Every row comes from one small tree of marks. The marks that hang from a mark follow it in brackets, in the order of their numbers. Every link used is in the known rows. Which tree was each row made from?
Known rows:
q86[q8[q977[q175]] q96]: [  1   5   3 -11   0   3  -3  24  -1 -10  19   8 -22 -21  13  -2  -1  -7
  18 -10   5]
q390[q96[q86 q315] q175[q977[q8]]]: [ 25  16  20 -26 -10  -3  -6  -2  -7  13  14   3 -24 -27   7  15  -7 -10
  10 -11   9]
q279[q390[q96[q86[q8] q315] q175]]: [ 20  -7  16 -23  -9   1 -11  30 -11   4  15   4 -30 -33  12   8  -7   0
   3 -11   9]
q86[q8[q977] q96[q315]]: [  5   9   9 -14   8   4  -5  32   6   5  17   6 -16 -20   9  -5  -5  -7
  15 -10   7]
q751[q279[q390]]: [ -4   6  12 -21   0   6   1  20  -6  -1  17  10  -5 -29  19  -4  -4   7
   7  -9  10]
q977[q8 q175]: [ -3  26  10 -17  13  -2  -7   6  -9 -13  21   9 -10 -36  15  -2  -6  -2
  11 -11   2]
q390[q175[q977] q279]: [  4  15   6 -10 -13  -4   9 -37   2  -5  15   7 -31 -24  14  10   0 -10
   7 -11   9]
q96[q86 q315]: [ 18  18  24 -23   9   1  -9  19   8  19  12   0 -16 -38  14   1 -12  -2
  -5 -11   9]
q751[q279[q390[q96 q175]]]: [  0   2  11 -22 -11   5   1  14 -15   0  18  10 -11 -24  18   3  -4   4
  12  -8  11]
q96[q86[q8[q977]] q315]: [ 15  11  22 -16  13   3 -10  27  13  19  16   2 -17 -38  10  -4  -5  -5
   5 -10   7]
q977[q8[q86[q96]]]: [ -2  15   9 -18  11   1  -6  16  -1  -2  18  17  -6 -30   7  -2 -12  -3
   9 -11   5]
q390[q96[q315] q175[q977] q279]: [ 13  12  12 -18 -12  -3   7 -30  -4   3  18   4 -24 -18  10  18  -3 -11
  10 -10  11]
q390[q96[q86]]: [ 12  -2  18 -20 -14   3  -4  11  -6   3  12   6 -19 -30  15  11 -10  -3
   7  -9   9]
q175[q977[q8]]: [  6  19  15 -22   5   0  -1   1   7  -3  11   8 -10 -34  10   0  -5  -4
   9 -13   7]
q175[q977[q8[q86]]]: [  6  14  13 -22   8   0  -1   4   6  -1  15  10  -8 -38   9   0  -6  -3
   8 -14   6]
q390[q96[q86] q175[q977] q279]: [ 17   6  12 -14 -25  -2   5 -34  -4  -4  14   8 -36 -20  12  22   0 -10
  10  -9  10]
q390[q96 q175[q977[q8[q86]]] q279]: [  7   8   7 -13 -15  -3   7 -33  -7  -8  19  13 -24 -20   8  18  -2 -11
  15 -10   8]
q279[q390[q175[q977]]]: [ 13  -3  11 -23  -9  -1  -6  17  -6  -7  12   5 -31 -35  18   3  -5   2
   1 -13  10]
q390[q96[q86[q8[q977]] q315] q175]: [ 18   2  17 -17 -12   0  -7   8 -10  16  16   3 -27 -27  10  11  -6 -12
  14  -9   8]
q96[q86[q8] q315]: [ 14  17  22 -20  10   2  -9  26   8  22  15   0 -18 -40   7  -4  -7  -5
   0 -10   6]

Write each row's tree:
[ -4  -1   7  -7   6   4  -3  17   1  -4  20   6 -18 -35  15  -7   1  -7
  19 -11   4] => q86[q8[q977[q175]]]
[  5   6  14 -26  -6   4   1  14 -12   4  18   7  -9 -25  17   4  -3   3
  10  -9  11] => q751[q279[q390[q96[q315] q175[q977]]]]
[ 12 -12  12 -22 -15   0  -8  22 -15  -7  14   6 -29 -29  17   9  -8   1
   5 -11  10] => q279[q390[q96 q175]]
[  9   4  15 -11   0   4  -8  17   6   1  15   6 -26 -39  15  -1   0  -5
  10 -10   5] => q96[q86[q8[q977[q175]]]]
[  6  -5   9 -16  14   4  -6  25   8   2  19  14  -7 -27  21  -1 -11  -2
  10 -13  11] => q8[q86[q96[q315]] q977]
[  0  18  11 -20  16   1  -7  19   0   2  19  15  -3 -30   6  -3 -13  -3
   8 -11   5] => q977[q8[q86[q96[q315]]]]
[ 10  19  14 -26  11   0  -2   8   7   1  15   9  -7 -33   8   1  -7  -3
   6 -13   7] => q175[q977[q8[q86[q96[q315]]]]]
[ 20  -5  16 -28  -9  -1  -7  22 -10  -1  14   3 -25 -31  15   9  -8   1
   3 -13  11] => q279[q390[q96[q315] q175[q977]]]
[  1  26   8 -22  19  -2  -8  16  -9  -9  26  12  -5 -34  12  -1 -10  -1
   7 -11   2] => q977[q8[q86[q96[q315]]] q175]
[ 15  -7  15 -25  -8   0  -9  26 -14   0  15   4 -25 -30  16   7 -10   1
   4 -12  11] => q279[q390[q96[q315] q175]]
[ 15  14  20 -17  14   3 -11  26   9  15  18   1 -18 -40  12  -3  -4  -5
   5 -10   6] => q96[q86[q8[q977[q175]]] q315]
[  4   5  10 -23   8   1  -3  23  -1   8  19   9  -7 -30  13   0 -15  -1
  -1 -12   8] => q8[q86[q96[q315]]]
[  6   0   7 -17  16   3  -6  22   1  -6  24  12  -9 -30  26   1  -8  -1
  10 -13   9] => q8[q86[q96[q315]] q977[q175]]
[ 22  13  17 -18 -15  -3   3 -28  -1   5  16   4 -31 -21  10  21  -2 -10
   6  -9  10] => q390[q96[q86 q315] q175[q977] q279]
[  1   4  15 -25   0   7   0  24 -10   3  18   8  -2 -26  17   0  -6   7
   9  -9  11] => q751[q279[q390[q96[q315]]]]
[  7   9  11 -13 -11  -3   4 -24  -9   4  20   6 -23 -17  11  16  -7 -10
  10  -9  10] => q390[q96[q315] q175 q279]
[  8   1  15 -12 -13   3   3 -13   0  -6  15  11 -22 -23  14  16  -6  -3
   7  -8   9] => q390[q96[q86] q279]
